Each row comes from the steps of one walk. Every step used is in the known rows, and no mark comes twice. Write the walk behind each row, first mark first.
Known rows
moti > momes: [  0  -7  -6  -5  10   3  10 -18  -2  -3   2  -4   8 -25  -8   9  -3  -1
  22   5  -7 -11 -12   0   2  -1  -9 -10  18  28 -13  -8   4  15  17   7
 -19   0  -3  -3  10  -8 -20 -15  -8   9  -6   7   0]
vugo > vosofu > votov > salo: [ 22  -6 -16 -14  13   6   3 -26   7  -5   1  -6   7 -26   7   8   2  -7
  15  16   0 -24 -14   9  -2   5  -5 -13  10  25 -10  -4  -3   9   7   9
   3 -15  -1   5  -1  -6 -28 -20   5   7  -8   0  -8]
vufil > moti > vosofu > vugo > rubesu > votov > salo: [ 14 -17   7  -7  25  15  -2 -20  14 -15  -2 -12  27 -13   7   8  -8  -8
  12  31 -21 -18   4  13   5  -7 -12  -6   6  33 -14  -2  -7  -2   3   3
 -18  -2   6  -3   2  -3 -28 -15 -23  -2 -17  20   1]
moti > dumu: [ 10  -2 -10 -10  10   2   1 -10  -7  10   7  -6   5 -14   6  10 -13  -5
  16   4 -11 -15  -3   8  -1  -3   4  -9  14  28 -13  -2   1   3  11  15
 -16  -2  -8  10  11  -7 -16  -3  -4  11 -12  10   4]
salo > votov > rubesu: [ -5 -11 -17  -9  11   3   0  -5  -3  22  -2  -2   2 -12  10  13  -8  -1
  22   5  -2 -15  -4  23   2   6 -10  -7   7  40 -13  -1  -1   4   0   3
  -4   8  -3   3   4  -4 -25 -16   0   2  -5   4 -14]
momes > moti > vosofu > votov > rubesu: [ -1  -3  -8  -8  16   2   2  -9  -5   2  -3  -6   8 -23   1  13 -10   0
   3  10 -29 -17  -5   2   8   6   5  -7  23  27 -16   0   9  -1  11   4
  -4  -7   1   3  -1  -1 -23   2  14   6 -26  14  -6]
gibo > vugo > vosofu: [ 13 -10 -21  -1  10  12  -8 -14   1  -1  -4  -4   5 -18   3  22  -7  -5
  28   2 -11 -13 -16   7  -5   7 -16 -11  12  22  -9   5   4  17  12   5
 -16  -8   1   8  10   2 -15 -14 -10  10  -4  17   2]
rubesu > moti > vosofu > votov: [  8  -3   8  -7  14   4  -5 -21  11   7   5  -5  -2 -11  -3   5 -10  -6
   2  11 -21 -20 -16  -6  -1   0   2  -7  28  27 -15   0  15   9   9   1
 -17  -2   2   5   1  -3 -22   1   7   8 -13  18   3]
sigem > votov > vosofu > vugo > gibo: [ -9 -12 -34  -1   7   8   7 -11 -14 -15  -3  -5  14 -23  12  15   4 -18
  10   8 -12 -16   2  11   2   6  -4  -9  11  18  -9  10   5  16   2  11
  -3  -4   2   1   5   1 -25 -13  -2  20 -13   9 -13]
salo > votov > vosofu > moti: [-12  -9 -22  -3  17  11  15  -8   2  23  -1  -8  -3 -19  13  14   2 -13
  15  13  -3 -12  -8   7   5   8 -18 -17   5  49  -6   0  19   5   1   5
  -3  10  -5   5  16   4 -18 -10   2  10 -16   3 -38]
vufil > moti > napeb: [  7  -8 -14 -12  19   9  10 -26  -3   2   2 -10  -1 -27   6  18 -15  -1
  15  12 -11 -17   6  14  -1  -4 -14  -3   8  21 -16  -1  -7   9   8   2
 -26   3  -4   2  10  -6 -21  -7 -14   6   4  19  14]
vugo > rubesu > votov > salo: [  7 -17   1 -11  14   5  -1 -14  11  -8  -2  -3  26  -8  -9  12  -6  -5
  22  24 -11 -19   0  18  -2   3 -22  -3   0  30 -12  -4  -4  -5  17   8
  -5 -15  -2   5   4  -5 -33 -19   0   3   1   3  -7]
rubesu > moti: [ -1  -4  -4  -9  14  -2   3 -15  10   9   4  -3  -6  -9  -8  15  -9  -7
   5   5 -12 -12 -13   1   0   1 -10  -7  13  14 -11   1   7   6  14   2
 -16  -4   0   6  10  -2 -20  -4   9  11  12  24  -4]
vugo > vosofu > moti > vufil: [ 10  -3 -13 -13  25  12   0 -28  -7   7  -7 -11   2 -24   5  14  -5 -10
  14   9 -24  -9 -14   7   0   1  -6 -14   7  18  -7   6  14  21  11   8
 -24  -3  -2   7  17   0 -14  -6   4   8 -23  15 -21]
gibo > vugo > rubesu > moti: [  6 -16   2  -5   1   6  -6 -10  10   3  -7   3  18   5 -13  24 -15  -3
  12   1 -25 -10 -18   9  -5   2 -25  -3  16  23  -7   5  10   8   8  -1
 -28  -8   4  12   8  -2 -17  -3  -5  14  20  26  -8]
salo > votov > rubesu > moti > napeb: [ -7 -10 -13  -9  17   5   0 -16   1  21  -5   1  -9  -9   5  14 -14  -5
   9  10  -9 -18 -11  20  -1   2 -17  -6  14  33 -14   5   6  18   4  -6
 -10   5  -4   5   7  -7 -24 -16   4   3  -4   4 -13]
salo > votov > rubesu > moti > dumu: [ -2  -8  -9 -10  13   3  -3  -7  -1  24  -3  -2  -3  -4  12   9 -16  -4
  11   6  -9 -16 -11  19   0  -2  -6 -10  12  41 -11   3   6  10  -2   2
 -12  10  -4  11   6  -8 -20  -8   5   6 -11   5 -14]
vufil > moti: [  7  -8  -7 -11  14   3   7 -14   3   1   4 -10   5 -21   0  14 -10   0
  17   6  -8 -11   1  13   2  -1 -11  -4   2  22 -13  -4  -5  -4   3   4
 -26   7   0   2   8  -4 -21  -3  -8   6   9  25  10]
vufil > moti > rubesu > votov > salo: [  6 -13  -8  -6  28   9   2 -15  21 -14   9 -20  17 -27   1  20 -14  -7
  22  26   1 -19   1  13   2  -8 -14  -7  -2  31 -12   1  -6  -1  11   8
 -13   5  -4   2   9  -6 -27  -4  -7   7  -3  14   1]
gibo > vugo > vosofu > moti > vufil: [  9  -7 -13  -5  19  17  -7 -23  -3   6  -8  -7  11 -26   0  26 -10  -9
  19   6 -26  -7 -17   3  -4   1 -15 -14  13  22  -7   9  13  23   9   6
 -29  -5  -1  11  18   4  -8  -3 -10  13 -18  25 -15]
sirod > falu: [  8  -4 -22 -13  16  -8   4  -9  -6  15   3  -2   2 -16   4  16 -16  -3
   9   3  -8 -17  -9   1   0   8  -3  -9  12  31 -12 -10 -14  13  19   4
 -25  -5  -6   6  15  -6 -23  -6 -12  10  -3  21  14]
rubesu > moti > vufil: [ -2  -3   3 -16  19  -1   2 -24   6  13   4  -5  -4 -17 -18  14 -17  -6
   7   5 -24 -15 -15   4  -2  -7  -2  -7  13  14 -11   5  13  18  12   3
 -26   0  -1   9  13  -4 -17   1   6  12   4  22 -11]
gibo > vugo > vosofu > votov: [ 17 -10 -11  -3   4  14 -11 -17  -3  -1  -4   0   9 -24   1  17  -7  -2
  26   3 -14 -17 -16  11  -7   5  -8 -11  21  28 -10   2   3  17   3   4
 -15 -14  -3  10   4  -1 -18  -6  -7  12  -9  11   2]
vosofu > moti > napeb: [ -1  -4  -9  -7  19  12   6 -21  -6  19  -3  -4  -1 -23   7  20  -5 -12
   2  11 -19  -8  -4   2   2   3 -16  -8  15  22 -10   2   7   9  22   5
 -18  -5  -7   5  20  -2 -15  -7  -3  10  -8  16 -11]
vugo > vosofu: [ 14  -5 -25  -9  14   6  -1 -18  -2  -1  -3  -8  -3 -15   6  13  -3  -5
  25   8  -9 -16 -11  11  -1   7  -8 -12   8  20 -12   2   4  13  11   7
 -13  -5  -1   3   8  -3 -23 -16   2   4 -12   9   3]
vosofu > votov: [  8  -7   4 -11   3   2  -1 -14  -3   8   6   1   4 -24  -1   7  -5   0
  13   3 -12 -15  -5  12  -1   4   4  -6  22  23 -14  -4   1   4   2   9
  -8 -11  -5   5   2  -5 -23  -1   1  10  -1  10   1]
salo > votov: [ -8  -7 -16  -8  11   0   2  -8   2  20   3  -2  -2 -14  15  10 -11  -8
  24  10   0 -14  -4  11   0   5 -11 -11  13  32 -13  -4   4   6   5   7
  -8  10  -4   3  10  -2 -21 -15  -6   7  -3   6 -10]
vugo > gibo: [  8  -9 -27 -10   6   1  -5 -14  -9  -6   6  -4  13  -3   0  21  -7  -6
  21   5 -10 -10  -1   5  -1   6 -14  -2  11  12 -12   8  -5   9  13  10
 -11   5  -3   5   8 -10 -23 -15   4   9   0  16   0]
sigem > falu: [-10  -9 -13 -10   4   4   2  -9   1  17   8  -6   3 -13   2  15  -8  -5
   5   0   2  -6  -9   3  -2   4  -6  -1   9   8 -15  -3   7   6  10  19
 -12   2 -10  -1   9  -7 -24  -9 -11  10   5  17   5]
momes > moti > vosofu: [ -6   1 -18  -6  22  -2   5 -10   4   0   1 -10   0 -20   5  14 -11  -8
  10  15 -23 -15  -3  -9   8   5  -3  -9  17  18 -15   1  12  -2  23   7
 -15   1   3   1  10   2 -18  -2   4   7 -19  20  -2]
vosofu > moti > rubesu > votov > salo: [  0  -9  -3  -1  25  10  -2 -13  19   2   4 -13  16 -23   6  22  -5 -19
   8  25  -8 -11  -8   2   3   0 -14 -10   5  31  -8   2   5   0  25  12
  -5  -3  -6   6  20  -3 -22  -5   3  12 -13  12 -29]
rubesu > votov > vosofu: [ -7 -14 -13  -6  16  10   9 -10  -1  -2   0  -9  -1 -27 -14  11   0  -4
  30  17  -9 -19   5  16   0   5 -11  -6   2  38 -14   2   0   2   9   8
  -2 -12  -8   1  14   4 -29  -9   3   6 -21   2  -4]
rubesu > votov > salo: [ -1 -12  -7  -9  21   1   3 -15  11  -2   5  -4   9 -29  -7  10  -5  -8
  24  26   3 -20   1   9  -2   2 -15  -4   3  25 -13  -6 -10  -4  19  10
  -2 -12  -5   4  11  -3 -30 -20  -6   4  -9   5   5]
salo > votov > vosofu > moti > vufil: [-13  -9 -18 -10  24  12  15 -17  -1  27   0 -10  -1 -26   5  13  -4 -13
  16  15 -10 -14  -8   8   3   2 -13 -18   6  47  -7   3  25  14   0   6
  -9  11  -7   7  17   4 -15  -5   2  12 -24   5 -45]
gibo > vugo > vosofu > moti: [ 10  -9 -16   0  13  15  -8 -15   0   7  -8  -4   5 -17   8  27  -3  -9
  18   5 -18  -7 -18   3  -3   7 -21 -13  12  22  -4   5   9  14  12   4
 -24  -6   1  10  16   4 -10  -9 -10  13 -10  22 -10]
vosofu > votov > rubesu: [  6 -10   6 -11   1   6  -2 -10  -9  10   0   2   8 -18  -3  12  -4   4
  10  -1 -19 -16  -3  23   1   4   5  -3  17  32 -14  -1  -6   1  -3   5
  -2 -11  -6   4  -3  -8 -28  -4   8   7  -5   9  -4]

Which walk is each row?
[ -1 -19 -19  -5  12  13   1 -13 -10 -13  -2  -4   8 -18  -4  13   1  -9
  23  16 -15 -12   7  15   1   3  -9  -6   8  27 -11   9  -9  12   5  11
   5  -9  -6   1  15   1 -28 -17  -6  10 -25   9 -12]  rubesu > votov > vosofu > vugo > gibo
[ 17  -7   2 -10  21  10   6 -24  13  -5  11 -14  13 -28   5  11  -8  -2
   9  24  -6 -27  -2   2   2  -4  -2  -8  12  33 -15  -7   0  -5   1   3
 -11   3   2   0  -4  -6 -25  -6 -10   4 -11  15   5]  vufil > moti > vosofu > votov > salo
[  8  -6   0 -12   8   1   7 -20   8   5   9   0  11 -29  -2   7  -2  -7
   7  14   0 -21  -8   8  -1   3  -3  -8  14  26 -11  -9  -4  -4   7  10
   7 -13  -4   5   0  -7 -27 -12   1  10   6   5  -9]  vosofu > votov > salo
[  9  -4   7  -9  20   3   3 -25  24   2   8  -5   5 -14  -3   7  -8 -11
  -5  22  -8 -28 -17 -10   0  -2  -4  -9  22  26 -13  -3  12   5  11   2
  -6  -4   2   4  -2  -5 -25  -8   6   8  -8  13  -7]  rubesu > moti > vosofu > votov > salo
[ -4 -18  -4  -2   9  11  13 -15   7   5  -9  -3   8  -6   6   7   0 -12
  12  11 -11 -13 -19  11   5  -2 -19 -18  15  51  -8  -2  17  22  -6   0
  -5   4   2  -1  10  -1 -22 -20  -7  10  -8   1 -38]  salo > votov > vosofu > vugo > rubesu > moti > momes
[ -2  -3   3 -15  22   6   3 -22  -5  20   2  -6   6 -27  -3  16  -9 -11
   6   7 -27  -4  -7   1   2  -2  -6 -10  13  20  -9   2  14   9  14   9
 -26  -1  -5   7  19  -1 -12   4   1  12 -10  25 -22]  vosofu > moti > vufil
[ -7  -6 -21  -4  16  -3  10 -13   8  -5   5  -5  14 -33   8  16  -2 -14
  10  20   7 -25  -2   5  -2   6  -9  -9   6  14 -10  -3   3  -1  16   9
  -9  -8   3   4   3  -4 -26 -13  -1  15  10   5  -2]  sigem > votov > salo
[ -7  -1 -13  -4  21   0   1 -11   4   3  -1  -7   4 -22  12  12 -10 -14
  -1  14 -29  -9  -3  -7  12   2   3 -11  24  17 -13   2   9   2  19   8
 -11  -3   4   0  11   4 -16  -6  -8   8 -24  26  -7]  momes > moti > vosofu > vugo
[ -6  -2 -24  -5  16  -3   3  -6   9   2   1 -12   6 -19   2  25 -15 -10
  10   9 -18  -9  -9  -1   8   2  -3 -10  14  18 -12   5  12   2  23  11
  -7   1  -2   5  15  -1 -17   2  13  16  -1  18 -17]  momes > moti > rubesu
[ 16  -8  -4 -16  15   9  -6 -29  -4   1  -9  -3  -1 -18  -5  10  -9   3
  11   3 -27 -21 -16  21  -3  -1   4 -10  14  22 -13   8   7  28  -5   0
 -15 -15  -1   8  -2  -7 -25  -4  18   6 -17   6 -13]  vugo > vosofu > votov > rubesu > moti > vufil
[ 15  -4 -18  -3  22  13  -3 -18   6   0  -6 -16   5 -11  18  23  -1 -16
  15   9 -17  -8 -20   3   4   5 -10 -16   8  25  -7   8  16  17  16   8
 -17   2  -3   6  15  -3 -16  -5  11  11 -21  12 -28]  vugo > vosofu > moti > rubesu
[  5 -12 -14  -8   6   4  -7 -15 -10   0   3   0  12  -9  10  16  -4 -13
  10   3 -16  -3  -1   9   2   2  -4  -5  19  12 -11   8 -11  14   6  12
  -5  -1   0   2  11  -9 -20 -20 -12  12  -2  23  -5]  vosofu > vugo > gibo
[  0 -10  -8  -2  18   7 -11  -8   8  -3   6 -11   8 -18   1  19 -14  -7
  29  15 -14 -15  -2  12  -1  -1  -4  -5  12  29 -15   6   4   7  21  13
 -11  -2 -10   3  14  -4 -26  -1   1   9 -16   7  -3]  moti > rubesu > votov
[ -2  -4  -9  -9  18   2   4 -25   6  13   0  -1 -13 -16  -5  16 -14  -8
   3  12 -16 -16  -8   4  -3  -2 -13  -3  17  10 -14   3   8  14  20   1
 -21  -5  -5   6  13  -5 -20  -9   3  11   5  16   1]  rubesu > moti > napeb
[  9 -12   3 -11   3   1  -1 -12  10   5  -5   0  11  11  -7  14  -9  -5
   7   6 -24 -13 -13  11   0   1 -17  -3  10  17  -9   2  11   6  10   1
 -21  -3   4   7   5  -6 -24  -6  12   8  19  18 -13]  vugo > rubesu > moti
[ -3 -10 -10   0  16  15  24 -18  -2   5  -4 -11   7 -27  -7  16   9  -9
  11   8 -10 -10 -15  -2   7   3 -15 -16   8  43  -8  -3  17  12  11   5
  -8   1  -5  -1  18   1 -17  -8   4  14 -19   9 -34]  votov > vosofu > moti > momes
[-11 -10 -28  -7  14   7  15  -8   3  18   3  -9  -6 -19   7  12  -2  -9
  25  13   3 -18  -4  15   3   7 -13 -15   6  46 -11  -1  12   7   1   7
   4   8  -7   3   8   2 -23 -14  -2   8 -12  -2 -27]  salo > votov > vosofu
[ -5 -15 -31  -5   9  10   9 -11  -5   9   0  -4   3  -9  19  12  -1 -16
  18  11  -2 -11  -3  12   4   5 -13 -15  13  39  -9   7   3  15  -7   8
   5  10  -3   2  10  -1 -23 -23 -10  10 -18   4 -32]  salo > votov > vosofu > vugo > gibo
[-12   1 -18 -17  22  -5   8 -17  -4   7   1  -7   2 -34 -12  18 -16  -5
  13   8 -27 -10  -2   2   5  -3   0  -8  12   8 -13   3  11   9  19  10
 -16  -5  -2   8  15   2 -14   4   7  13  -4  19 -11]  momes > moti > vufil
[ 12  -4   2  -8  17   7   2 -23  13   3  10  -6  13 -20   4   8  -4  -8
   8  24  -7 -26  -7  -4   1   1   1  -9  22  34 -15  -7   5  -2  13   9
   0  -5  -1   0  -3  -6 -26 -12  -3   6 -18   5  -3]  moti > vosofu > votov > salo
[ -6 -11  -1  -3  19   8  -5 -10   8  20  -5  -2  -2  -2  16  10  -9 -10
   3  10 -18 -14 -13  12   4   0  -3 -10  21  42 -13   4   7  13  -2  -3
  -8   9   3   0   5  -3 -21 -15  -7   1 -18  13 -18]  salo > votov > rubesu > moti > vosofu > vugo
[ -2  -6   1  -1  15   7  10 -18  -3   6  -2  -5  13 -25  -1  11   2  -9
   6   7 -13  -4 -16  -5   6   0 -16 -13  14  32  -8  -6  13  11  19   4
 -22   2  -2   0  20  -4 -14  -9  -4  11  -9  16 -17]  vosofu > moti > momes
[ 14  -9 -19   4  17  18 -13 -12   8   1  -7 -10  11 -12  12  32  -6 -14
  18   6 -18  -7 -21   2  -1   4 -17 -15  14  28  -5   9  16  16  16   7
 -20  -1  -1   9  19   2 -10  -2  -3  17 -14  21 -22]  gibo > vugo > vosofu > moti > rubesu
[ -2 -17 -13  -6   8  11  10  -8   1  15  -6  -2   7  -5  14   8   0 -12
  15  11 -11 -12  -6  22   5   4 -13 -15  10  46  -9   1  11  12 -10   6
   3   3  -2   1   9   1 -23 -19  -9   8  -9   1 -34]  salo > votov > vosofu > vugo > rubesu
[  0  -6  -7  -9  15   2   0  -9   3  -3  -7  -6  16  -9  14  13  -9 -11
  -1  13 -37  -7  -4  -1  11   2  -1  -9  22  20 -13   2  10   2  15   6
 -13  -5   7   1   7   2 -18  -7  -4   7 -17  23 -12]  momes > moti > vosofu > vugo > rubesu
[ -4  -6 -20  -5  18  13  14  -9  -5  27   1 -11   2 -20  18   9  -4 -13
  13  14  -5 -13  -6   9   3   2 -11 -20   7  54  -6   0  18   7   1  10
  -4  10  -9   9  16   2 -13  -4  -1  13 -28   2 -35]  salo > votov > vosofu > moti > dumu
[ 15 -14   9  -4   8  12  -8 -18  23  -3   0   1  27   3  -7  19 -11  -6
   4  16 -22 -22 -22   0  -5  -1 -19  -5  22  34  -9   1  14   5   8   0
 -12 -10   6  10  -3  -5 -20  -7  -5  12   1  18 -13]  gibo > vugo > rubesu > moti > vosofu > votov > salo
[  2 -22  -2   1   8  21  -1  -5   3   2 -11  -3  24  -9 -10  24  -4  -6
  25  12 -28 -10  -5  14  -3   6 -31  -6   6  44  -6   7  10   4   8   3
 -21 -13  -3  10  16   6 -19  -2  -5  13 -13  15 -21]  gibo > vugo > rubesu > votov > vosofu > moti
[ -2  -8 -17  -2  17  16  14 -10  10  10   1 -16   6 -15   5  26   2 -16
   8  10 -13 -11 -11   2   8   5 -10 -15   6  41  -7   9  21   5  12  11
  -2   4  -7   5  18   2 -18   1  12  18 -15  11 -43]  votov > vosofu > moti > rubesu
[ 12  -7   3  -5  21  12   1 -18   5  -3   3 -15   6 -18  14  10 -10  -7
   7  13 -20 -11   1   5   7  -6   1  -8  15  28 -15  -1  -3   4  -1   5
 -26   7   4  -3   7   0 -18  -8 -23   2 -14  30   7]  vufil > moti > vosofu > vugo
[  3 -19  -1  -8  11  15   5 -10  -1   1  -9  -9  18  -8  -6  14   2  -5
  20  16 -27 -11   3  18   2   7 -22  -6  -1  43  -9   4   9   2   8   5
 -13 -10  -4   5  13   2 -27  -4   9   7 -17   7 -24]  vugo > rubesu > votov > vosofu > moti
[  2 -13 -25  -6   6  12   7 -15  -5  -3   0  -5   8  -9   1  17   3 -14
  11   6 -14 -11   0  12   6   4  -7 -10  10  25  -9  10   0  15   1  11
   5  -2  -4   2  12  -2 -23 -20  -3  14 -15  15 -23]  votov > vosofu > vugo > gibo
[  6 -13  -5  -4  22   8  -4 -12  10 -13   6 -18  11 -23   1  19 -17  -3
  29  16 -10 -14   4  20   0  -6  -9  -4   3  31 -15   3  -5   3   8   8
 -25   7  -5   1  13  -5 -24   3  -5   6  -4  16   6]  vufil > moti > rubesu > votov
[ 10 -13 -13   5  19  20 -18 -12   5  -7  -8 -10  11 -20   7  28  -8 -13
  27  12 -20  -8 -16   6  -4   3 -20 -13  12  32  -6  10  10  18  18   6
 -22  -7  -4   9  20   4 -13  -2  -5  12 -26  16 -13]  gibo > vugo > vosofu > moti > rubesu > votov
[ 12  -9  -8  -5  18   8   2 -12  11  -3   7 -16  10 -16   6  23 -15  -5
  20   9  -9 -15  -4  13   5  -6  -8  -7   5  28 -14   3   3   4   6   8
 -22  11  -2   3   9  -8 -20   1  -3  10   4  22  -6]  vufil > moti > rubesu
[  1 -24   2   5   9  24   3 -11  -3  -8 -12  -2  30 -15 -16  21  -4  -3
  26  12 -25  -9 -10   9  -2   2 -33  -9   9  49  -8   1  13  13  10   2
 -21 -10  -3   5  17   2 -18  -6 -11  12 -17   8 -22]  gibo > vugo > rubesu > votov > vosofu > moti > momes
[  8 -18   4  -8   8   5  -7  -8  -1  -5  -6  -2  19  -4  -8  11  -9   1
  30  14 -24 -14   3  21  -2   4 -15   0   7  31 -14   1  -2   2  10   7
 -17 -11  -3   3   5  -4 -30  -9  -1   3  -2   7   1]  vugo > rubesu > votov
[ 11  -7  11 -11   3   5  -4 -13  -6  10  -1   3   6 -10  -4   8 -11   4
   0   1 -22 -17 -11  17  -2  -2   8  -6  20  30 -12   2  -2   8  -4   3
  -5 -10  -6  12  -1 -11 -22   4  16  12  -8  10  -5]  vosofu > votov > rubesu > moti > dumu
[ 12  -9 -21   0  17  19  -6 -23  -3   8 -10  -4   2 -22  11  25  -8 -11
  16   8 -19  -9 -13   6  -6   4 -24 -12  16  22  -6   8   9  22  18   2
 -21 -10  -2   9  18   2 -11 -11 -14  12 -16  17  -7]  gibo > vugo > vosofu > moti > napeb
[  5 -10 -13  -3  23   5  -3 -13  21  -7   9 -13  16 -22  -2  19  -9 -14
  22  25  -1 -20  -5  11   0  -2 -10  -7   7  29 -14   2   0   0  25  14
   2  -4  -8   4  12  -6 -29 -13   1  10  -9   2 -10]  moti > rubesu > votov > salo
